Known rows, with every step that occurs
H -> R -> A -> P: [-0.28 -0.53  0.22 -0.42 -0.01  0.15 -0.08  0.10 -0.03 -0.21 -0.14  0.26
 -0.02 -0.14 -0.23 -0.33  0.47 -0.25  0.39 -0.15 -0.19 -0.50  0.17]
V -> K: [ 0.28 -0.30  0.21 -0.39  0.46  0.05 -0.04  0.02  0.06 -0.59  0.23 -0.23
  0.14  0.01 -0.16 -0.48 -0.04 -0.53  0.11 -0.05  0.08 -0.23  0.52]
B -> P: [-0.10 -0.70  0.16 -0.36  0.02  0.17  0.37 -0.07  0.37 -0.22  0.33 -0.16
 -0.27 -0.01 -0.15 -0.34  0.32  0.01  0.25  0.22 -0.11 -0.35  0.35]
H -> R -> A: [-0.27 -0.46  0.22 -0.30 -0.06  0.18 -0.11  0.02 -0.01 -0.26 -0.21  0.21
  0.05 -0.12 -0.18 -0.33  0.38 -0.22  0.34 -0.21 -0.06 -0.40  0.13]
R -> H -> A -> P -> B: [ 0.07 -0.31  0.40 -0.26  0.29 -0.25 -0.14 -0.39  0.23 -0.36  0.06 -0.14
 -0.23 -0.52 -0.13 -0.28  0.23 -0.51  0.54  0.15 -0.15 -0.31  0.41]
A -> P -> B: [-0.20 -0.77  0.10 -0.40  0.16  0.01  0.12  0.12  0.20 -0.29  0.24 -0.05
  0.06 -0.14 -0.40 -0.36  0.23 -0.46  0.33  0.24 -0.35 -0.54  0.31]
C -> R: [-0.06 -0.24  0.18 -0.15 -0.23  0.19  0.31 -0.15  0.12 -0.42  0.03  0.06
 -0.26 -0.50 -0.24 -0.42  0.01 -0.19  0.30  0.10 -0.15 -0.13  0.31]
A -> C -> R -> H: [ 0.09 -0.30  0.37 -0.12 -0.23 -0.10  0.30 -0.18  0.06 -0.36  0.12 -0.09
  0.25 -0.13 -0.01 -0.45 -0.35 -0.61  0.30  0.19 -0.22 -0.14  0.42]
D -> A -> H: [-0.02  0.00  0.13 -0.59  0.02 -0.01 -0.36 -0.12  0.35 -0.35 -0.12 -0.26
 -0.31  0.08 -0.07 -0.38  0.45 -0.53  0.36  0.02 -0.11 -0.39  0.40]
A -> C -> D: [ 0.17 -0.46  0.31 -0.25 -0.31 -0.24  0.33  0.06  0.07 -0.14  0.01 -0.09
  0.13  0.20  0.06 -0.55 -0.52 -0.49  0.30  0.04 -0.22 -0.38  0.39]
C -> D -> H: [ 0.12 -0.54  0.36 -0.42 -0.23 -0.27  0.18 -0.32  0.06 -0.18 -0.11 -0.07
 -0.44 -0.51 -0.10 -0.61  0.06 -0.25  0.46  0.08 -0.08 -0.30  0.47]
P -> A: [ 0.05 -0.15 -0.21 -0.32 -0.18 -0.44  0.02  0.21  0.16 -0.26  0.01 -0.12
 -0.19  0.16 -0.07 -0.41  0.06 -0.31  0.06 -0.18  0.01 -0.56  0.27]
A -> P -> B -> K: [-0.04 -0.86  0.08 -0.42  0.18 -0.03  0.18  0.13  0.28 -0.34  0.17 -0.01
  0.06 -0.13 -0.43 -0.38  0.21 -0.36  0.31  0.31 -0.27 -0.69  0.35]
H -> A -> C: [ 0.13 -0.10  0.14 -0.11  0.03 -0.07 -0.09  0.04  0.21 -0.18  0.02 -0.14
 -0.35  0.23  0.01 -0.36 -0.21 -0.55  0.32 -0.02 -0.24 -0.23  0.46]
C -> D -> H -> A -> P -> B: [ 0.15 -0.62  0.38 -0.43 -0.07 -0.22  0.05 -0.34  0.19 -0.10 -0.01 -0.05
 -0.66 -0.58 -0.16 -0.55  0.07 -0.33  0.53  0.02 -0.22 -0.45  0.50]
P -> B -> K: [ 0.05 -0.88  0.07 -0.14  0.12  0.07  0.12 -0.07  0.44 -0.51  0.06 -0.09
  0.29 -0.10 -0.38 -0.35 -0.03 -0.30  0.17  0.21  0.05 -0.63  0.25]
B -> P -> V -> K: [ 0.19 -0.87  0.13 -0.50  0.07  0.18  0.43  0.09  0.51 -0.52  0.37 -0.15
 -0.08  0.26 -0.03 -0.29  0.25 -0.08  0.24  0.05  0.02 -0.40  0.36]
A -> P: [-0.12 -0.47  0.09 -0.48  0.08 -0.11  0.17  0.20  0.04 -0.24  0.10 -0.03
 -0.20 -0.08 -0.27 -0.42  0.32 -0.37  0.38  0.25 -0.35 -0.38  0.39]
R -> H -> A -> C: [ 0.18 -0.12  0.42 -0.15  0.15 -0.33 -0.10 -0.38  0.16 -0.35 -0.01 -0.19
 -0.09 -0.25  0.06 -0.34 -0.02 -0.59  0.48  0.11 -0.08 -0.16  0.46]
H -> R -> A -> P -> V: [-0.23 -0.63  0.18 -0.44 -0.10  0.12 -0.02  0.18  0.04 -0.29 -0.18  0.28
  0.03 -0.02 -0.18 -0.31  0.48 -0.25  0.43 -0.19 -0.16 -0.52  0.12]
D -> A -> P: [ 0.05 -0.10  0.05 -0.61  0.17  0.13 -0.15  0.05  0.23 -0.11 -0.11 -0.16
 -0.52  0.03 -0.13 -0.40  0.51 -0.44  0.28 -0.07 -0.39 -0.53  0.36]
R -> A: [-0.05 -0.29 -0.06 -0.36 -0.15 -0.01  0.00  0.01 -0.06 -0.40 -0.15  0.06
 -0.24  0.11  0.10 -0.21  0.40 -0.23  0.08 -0.06 -0.02 -0.57  0.27]
A -> C -> J: [-0.09 -0.55  0.07 -0.11 -0.29  0.11  0.19  0.26  0.09 -0.37  0.15 -0.26
  0.04  0.46 -0.20 -0.55 -0.38 -0.53  0.12  0.17 -0.02 -0.43  0.35]

Rows
[-0.03 -0.22  0.10 -0.24 -0.33  0.21  0.24 -0.17  0.00 -0.44 -0.06  0.18
 -0.38 -0.41 -0.06 -0.27  0.20 -0.14  0.15 -0.04 -0.12 -0.40  0.28]  C -> R -> A
[ 0.13 -0.40  0.11 -0.38 -0.35 -0.16  0.17  0.01 -0.08 -0.23 -0.12  0.07
 -0.11  0.26  0.25 -0.30 -0.05 -0.37  0.08 -0.12 -0.12 -0.70  0.33]  R -> A -> C -> D
[ 0.19 -0.37  0.39 -0.26  0.31 -0.29 -0.11 -0.37  0.29 -0.39  0.02 -0.11
 -0.22 -0.51 -0.15 -0.28  0.21 -0.43  0.53  0.19 -0.09 -0.42  0.44]  R -> H -> A -> P -> B -> K
[-0.14 -0.54  0.34 -0.31 -0.20  0.08 -0.01  0.02 -0.01 -0.15 -0.19  0.22
  0.15 -0.02 -0.06 -0.39  0.07 -0.31  0.35 -0.27 -0.12 -0.50  0.17]  H -> R -> A -> C -> D
[-0.36 -0.42  0.35 -0.43 -0.09 -0.16 -0.25 -0.02  0.21 -0.51  0.03 -0.02
  0.26 -0.12 -0.33 -0.43  0.31 -0.48  0.63  0.24  0.03 -0.15  0.36]  A -> H -> R
[ 0.17 -0.46  0.37 -0.47 -0.12 -0.27  0.07 -0.30  0.11 -0.08 -0.07 -0.03
 -0.77 -0.55 -0.10 -0.57  0.12 -0.28  0.55  0.03 -0.23 -0.38  0.55]  C -> D -> H -> A -> P
[-0.08 -0.45  0.11 -0.32 -0.23  0.23  0.25 -0.13  0.05 -0.40  0.07  0.20
 -0.33 -0.45 -0.17 -0.24  0.24 -0.22  0.17  0.02 -0.27 -0.56  0.28]  C -> R -> A -> P -> B
[ 0.33 -0.57  0.04 -0.43  0.03 -0.03  0.19  0.27  0.29 -0.79  0.03 -0.09
  0.21  0.36 -0.01 -0.37  0.04 -0.44  0.27 -0.11  0.13 -0.27  0.32]  P -> V -> K
[-0.14 -0.29  0.02 -0.53 -0.22 -0.20 -0.16 -0.05  0.01 -0.57 -0.08  0.02
 -0.13  0.11  0.07 -0.20  0.49 -0.36  0.20  0.12  0.06 -0.57  0.39]  R -> A -> H
[-0.21 -0.50  0.25 -0.26 -0.12  0.13 -0.06  0.06 -0.02 -0.23 -0.15  0.19
  0.23  0.09 -0.10 -0.37  0.17 -0.40  0.31 -0.19 -0.11 -0.41  0.18]  H -> R -> A -> C
[ 0.18 -0.20  0.35 -0.61 -0.23 -0.16 -0.03 -0.20  0.29 -0.16 -0.20 -0.09
 -0.51 -0.25  0.00 -0.50  0.03 -0.24  0.48 -0.15 -0.12 -0.57  0.37]  C -> D -> A -> H
[ 0.16 -0.45  0.17 -0.48  0.27 -0.15 -0.20 -0.18  0.15 -0.41  0.11 -0.19
 -0.59 -0.22 -0.16 -0.48  0.51 -0.66  0.43  0.16 -0.17 -0.15  0.68]  D -> H -> A -> P -> V -> K
[ 0.16 -0.03  0.10 -0.39  0.02  0.11 -0.13  0.01  0.24 -0.13 -0.12 -0.26
 -0.16  0.36  0.07 -0.44  0.06 -0.64  0.16 -0.13 -0.29 -0.41  0.36]  D -> A -> C
[-0.15 -0.23 -0.01 -0.47 -0.23 -0.53 -0.22  0.18  0.24 -0.36  0.05 -0.05
  0.04  0.09 -0.19 -0.42  0.19 -0.43  0.30 -0.10  0.08 -0.54  0.31]  P -> A -> H -> R
[-0.18 -0.60  0.27 -0.34 -0.01 -0.03 -0.18 -0.26 -0.09 -0.29 -0.07 -0.02
 -0.03 -0.23 -0.16 -0.52  0.54 -0.63  0.35  0.11 -0.09 -0.17  0.46]  D -> H -> R -> A -> C
[ 0.16 -0.55  0.34 -0.31 -0.28 -0.30  0.25 -0.11  0.03 -0.14  0.04 -0.15
  0.06  0.06  0.04 -0.62 -0.33 -0.62  0.33  0.14 -0.22 -0.29  0.52]  A -> C -> D -> H
[ 0.00 -0.81  0.45 -0.50 -0.16 -0.13  0.07 -0.31  0.06 -0.11 -0.08  0.10
 -0.32 -0.61 -0.20 -0.55  0.21 -0.29  0.50 -0.06 -0.16 -0.55  0.37]  C -> D -> H -> R -> A -> P -> B
[ 0.22 -0.30  0.08 -0.42  0.23 -0.04 -0.06  0.19  0.31 -0.35  0.07 -0.03
 -0.58  0.09 -0.09 -0.30  0.18 -0.42  0.44 -0.09 -0.26 -0.38  0.46]  H -> A -> P -> V -> K
[-0.12 -0.06  0.24 -0.59  0.06  0.09 -0.44 -0.11  0.35 -0.29 -0.16 -0.16
 -0.20 -0.01 -0.17 -0.40  0.47 -0.53  0.46 -0.09 -0.12 -0.36  0.33]  D -> A -> H -> R
[ 0.10 -0.57  0.14 -0.38 -0.18 -0.18  0.42 -0.09  0.38 -0.15  0.42 -0.16
 -0.19  0.04  0.01 -0.34  0.05 -0.16  0.11  0.04 -0.11 -0.58  0.38]  B -> P -> A -> C -> R -> H
[ 0.02 -0.17  0.10 -0.33  0.19 -0.05 -0.11  0.07  0.21 -0.15  0.03 -0.04
 -0.71 -0.10 -0.17 -0.32  0.22 -0.36  0.45  0.03 -0.36 -0.35  0.46]  H -> A -> P
[-0.02 -0.39  0.11 -0.27  0.24  0.04 -0.13  0.02  0.31 -0.19  0.12 -0.05
 -0.53 -0.14 -0.26 -0.28  0.16 -0.42  0.42  0.01 -0.35 -0.46  0.40]  H -> A -> P -> B
[ 0.22 -0.27  0.30 -0.62 -0.13 -0.07  0.12 -0.08  0.22  0.02 -0.19 -0.02
 -0.64 -0.27 -0.04 -0.51  0.07 -0.18  0.43 -0.21 -0.32 -0.66  0.34]  C -> D -> A -> P
[ 0.16 -0.64  0.06 -0.61  0.12 -0.10  0.23  0.35  0.18 -0.53  0.15 -0.01
 -0.01  0.20 -0.15 -0.38  0.25 -0.47  0.38  0.08 -0.21 -0.43  0.39]  A -> P -> V -> K
[ 0.04 -0.32  0.23 -0.11 -0.30  0.03  0.34  0.02  0.07 -0.31  0.13 -0.05
  0.18  0.08 -0.06 -0.48 -0.38 -0.57  0.22  0.15 -0.26 -0.17  0.40]  A -> C -> R
